Each row was made from one small tree. Brackets hold a mark, then the marks that hang from it, in the order of their numbers. Every link used is in the known rows. Write each row's tree.
Known rows
(Q983 Q92 Q189 (Q838 Q85 Q467)): [  7.6 -31.3  13.6  -5.9   0.4  28.6 -16.7 -20.0 -20.9  38.1 -17.6  -5.6
 -26.7   7.6 -27.8  25.4  -9.0  -8.7  -6.1]
(Q189 Q467 Q983): [ 20.8 -50.9   7.9  21.9  21.3 -10.7 -25.8   8.4   2.1 -84.5   7.2 -10.8
 -15.4  -7.3  -8.8  -1.5 -28.6  27.5  -1.3]
(Q838 Q92 (Q189 Q983) Q467): [ 25.2 -57.1  -6.1  10.1  15.2  -2.1   4.9  -2.0 -20.2   9.7 -23.3  16.9
 -17.5 -41.0   1.0  43.6 -24.8   0.5  -4.3]
(Q85 (Q467 Q189)): [ 34.0 -55.6  10.2  43.6  -2.4  -4.8   7.0   8.5  12.1 -22.4 -19.2   6.4
 -23.5 -18.9 -15.6  13.4 -34.7  12.8  -5.3]
(Q983 Q838): [ 22.5 -45.1  -6.1   5.1  31.1   3.9 -45.6  12.1   9.9 -20.8  16.5   2.8
 -12.4  18.9   2.2  14.5 -25.5  -9.2   4.3]
(Q85 (Q838 (Q189 Q983))): [  9.1 -42.6  -0.3   2.3  21.7  -3.2   9.0  12.9  17.0 -30.8   8.2  36.8
  -3.1  -7.9  -9.5  20.2 -36.8  -7.8 -10.7]
(Q983 Q92 (Q189 Q467)): [ 33.5 -52.8  25.8  62.1   2.5  31.3 -11.3   5.4 -20.6 -15.6  -6.2 -30.6
 -26.6 -19.6   0.5  12.2 -24.7  26.7   2.5]
(Q983 Q92 (Q189 Q467) (Q838 Q85)): [ 13.1 -37.3  23.7  13.4   8.2  28.6 -20.7  -9.6 -25.4  10.6  -4.1 -18.3
 -19.2  16.2 -31.7  25.1 -11.5  -0.1 -12.1]
(Q85 Q467): [ 32.4 -45.1   6.1  31.8  19.5 -12.1  -9.3   5.5  31.0 -18.9 -10.0  -5.0
 -23.6 -10.4  -3.6   6.9 -40.7  18.6  -3.3]
(Q85 (Q838 Q92 Q467)): [ 26.2 -42.7   3.0  10.9  40.8 -36.5 -17.9  17.0   5.3  14.2 -11.1   4.9
   3.9   2.0  20.6  28.8 -37.2 -15.0 -11.4]
(Q85 Q467 (Q838 Q92 Q189)): [ 26.4 -40.3   9.1  19.2  37.0 -27.6  18.6  11.6  14.5  23.5 -24.3  25.4
  -0.2  -3.9 -13.4  45.2 -46.2 -10.5 -35.3]
(Q467 (Q189 (Q983 Q92))): [ 24.3 -69.3   9.0  32.6 -17.7  10.3  -3.1  34.5 -17.8 -52.3 -17.4  11.1
 -25.8 -16.5   1.0  -6.2 -22.2   2.6  21.8]
(Q85 Q838): [ 19.9 -42.2   3.8  14.5  30.4 -17.4 -16.2  22.2  25.5 -22.9  11.7  11.8
   0.5   7.5  13.7   9.2 -40.6  -7.5  -2.5]
(Q983 Q92 Q189 Q838): [ 19.9 -44.3   9.7  25.3   8.9  35.3 -30.9   7.9 -20.6   7.4  -3.8  -7.6
 -23.7   9.3  -4.0  17.9 -17.6  -7.7  -0.4]
(Q838 Q85 Q92 Q189): [ 26.3 -66.4   5.4  11.5   2.2  10.6  12.1  13.7  -5.8  28.5   3.2   6.0
 -14.9 -23.8  12.9  33.0 -26.7 -10.7  11.4]
(Q467 (Q189 Q983) (Q838 Q85)): [ 11.4 -59.4  -0.1 -14.0  -7.6  14.3  -6.9  10.5  17.5 -65.6  -6.7  33.8
 -25.0 -24.3   4.3  -9.5 -30.6   0.7   1.7]
(Q983 (Q838 Q92 Q467)): [ 28.6 -44.7  -7.3   1.0  40.9 -16.3 -47.5   6.6  -9.7  16.1  -5.9  -3.5
  -6.5  14.0   9.3  33.7 -22.0 -17.5  -5.3]
(Q838 Q85 Q92 (Q467 (Q189 Q983))): [ 21.2 -62.1   6.3  -1.4 -12.5 -19.9   0.3   5.3 -22.2  15.4 -28.4  -0.8
 -14.6 -19.5   5.4  22.7 -15.8 -14.7   6.4]

Which tree is each row?
[ 20.3 -42.1  -4.6   1.0  17.6   1.2 -28.0  -4.5  -7.3  -4.9  -3.0  13.3
 -12.1   5.3 -19.3  29.0 -17.5 -11.6  -5.4]
(Q983 (Q838 (Q467 Q189)))
[ 14.1 -43.8   1.7  -4.5   8.9  13.9  16.5 -13.8  -8.9  -4.6 -25.0  22.2
 -29.4 -38.5 -30.0  25.8 -22.0  17.6   4.8]
(Q838 (Q189 (Q983 Q92)) Q467)
[ 14.0 -37.0  16.1 -23.5  16.2   0.6 -17.0   3.4 -23.2  36.3 -33.3  -1.1
 -21.5  23.0 -32.2  17.7 -10.2 -13.0  11.3]
(Q983 Q92 (Q838 Q85 (Q467 Q189)))
[ 20.8 -68.4   0.5  -6.6  -0.3   3.0 -14.1  23.7   3.6 -44.6 -16.6  25.5
 -20.1 -22.0  25.2  -1.0 -31.8 -10.1  -0.8]
(Q467 (Q189 Q983) (Q838 Q85 Q92))
[ 32.5 -63.6  13.6  22.3  -1.4 -21.4  -1.1  20.7  -0.8  20.9 -19.8  -9.6
 -16.4  -6.2  12.4  17.3 -29.4 -11.5   3.4]
(Q838 (Q85 (Q467 Q189)) Q92)
[  9.5 -30.3   6.3  -0.1  25.5 -19.5  26.5  -1.3  27.9 -14.8 -18.5  39.6
  -7.4  -5.9 -37.3  28.9 -43.2  -0.1 -33.7]
(Q85 Q467 (Q838 (Q189 Q983)))
[ 32.7 -50.6  24.5  48.3  14.0  34.6 -17.1   1.6 -10.6 -22.8  -9.1 -21.8
 -28.0 -22.0   5.1   9.7 -30.1  30.1  -6.5]
(Q983 Q92 (Q189 (Q467 Q838)))
[ 19.0 -39.8   4.5  10.8  16.8 -19.3   1.3   4.5   7.9  -7.9  -9.2  21.1
  -0.8  -4.9  -8.2  24.3 -32.1  -8.8 -11.4]
(Q85 (Q838 (Q467 Q189)))
[  6.5 -33.1  -1.8 -10.6  23.6  -9.8  13.8  -6.8  12.2 -12.0  -6.5  37.6
  -4.1 -14.5 -23.6  31.3 -32.5  -4.4 -17.8]
(Q85 (Q838 (Q189 Q983) Q467))
[ 14.2 -38.7   8.2   1.6  17.5 -21.3   0.7  11.3   0.3 -11.8 -22.7  21.2
  -4.9  -0.3 -11.2  16.6 -29.8  -8.4  -7.4]
(Q85 (Q838 (Q467 (Q189 (Q983 Q92)))))
[ 21.6 -44.3  15.3   0.2  44.4  -5.8 -33.1  13.8   4.1 -74.1 -17.3 -10.4
 -22.6  -3.2  -3.9 -10.8 -34.3  33.5  -2.8]
(Q189 (Q467 Q838) (Q983 Q92))
[ 16.4 -36.3  -8.9  -9.4  28.2  13.2 -14.7 -17.7  -1.3   8.9   2.0  22.4
 -14.5  -4.1 -31.8  42.6 -19.9  -5.4 -10.0]
(Q983 (Q838 Q189 Q467))
[ 28.9 -61.5   8.7   9.2  -7.4 -16.9  -0.5   4.1 -20.8  35.4 -25.4  -7.6
 -13.8 -20.5   9.5  29.2 -17.4 -13.2   8.8]
(Q838 Q85 Q92 (Q467 Q189))
[  7.1 -47.9  16.5  -8.4  -0.3  17.4  24.1  -7.0  -5.5 -20.7  -5.4   9.9
 -24.5 -18.1 -42.1  15.8 -20.2  17.6   6.2]
(Q838 Q85 (Q189 Q467 (Q983 Q92)))
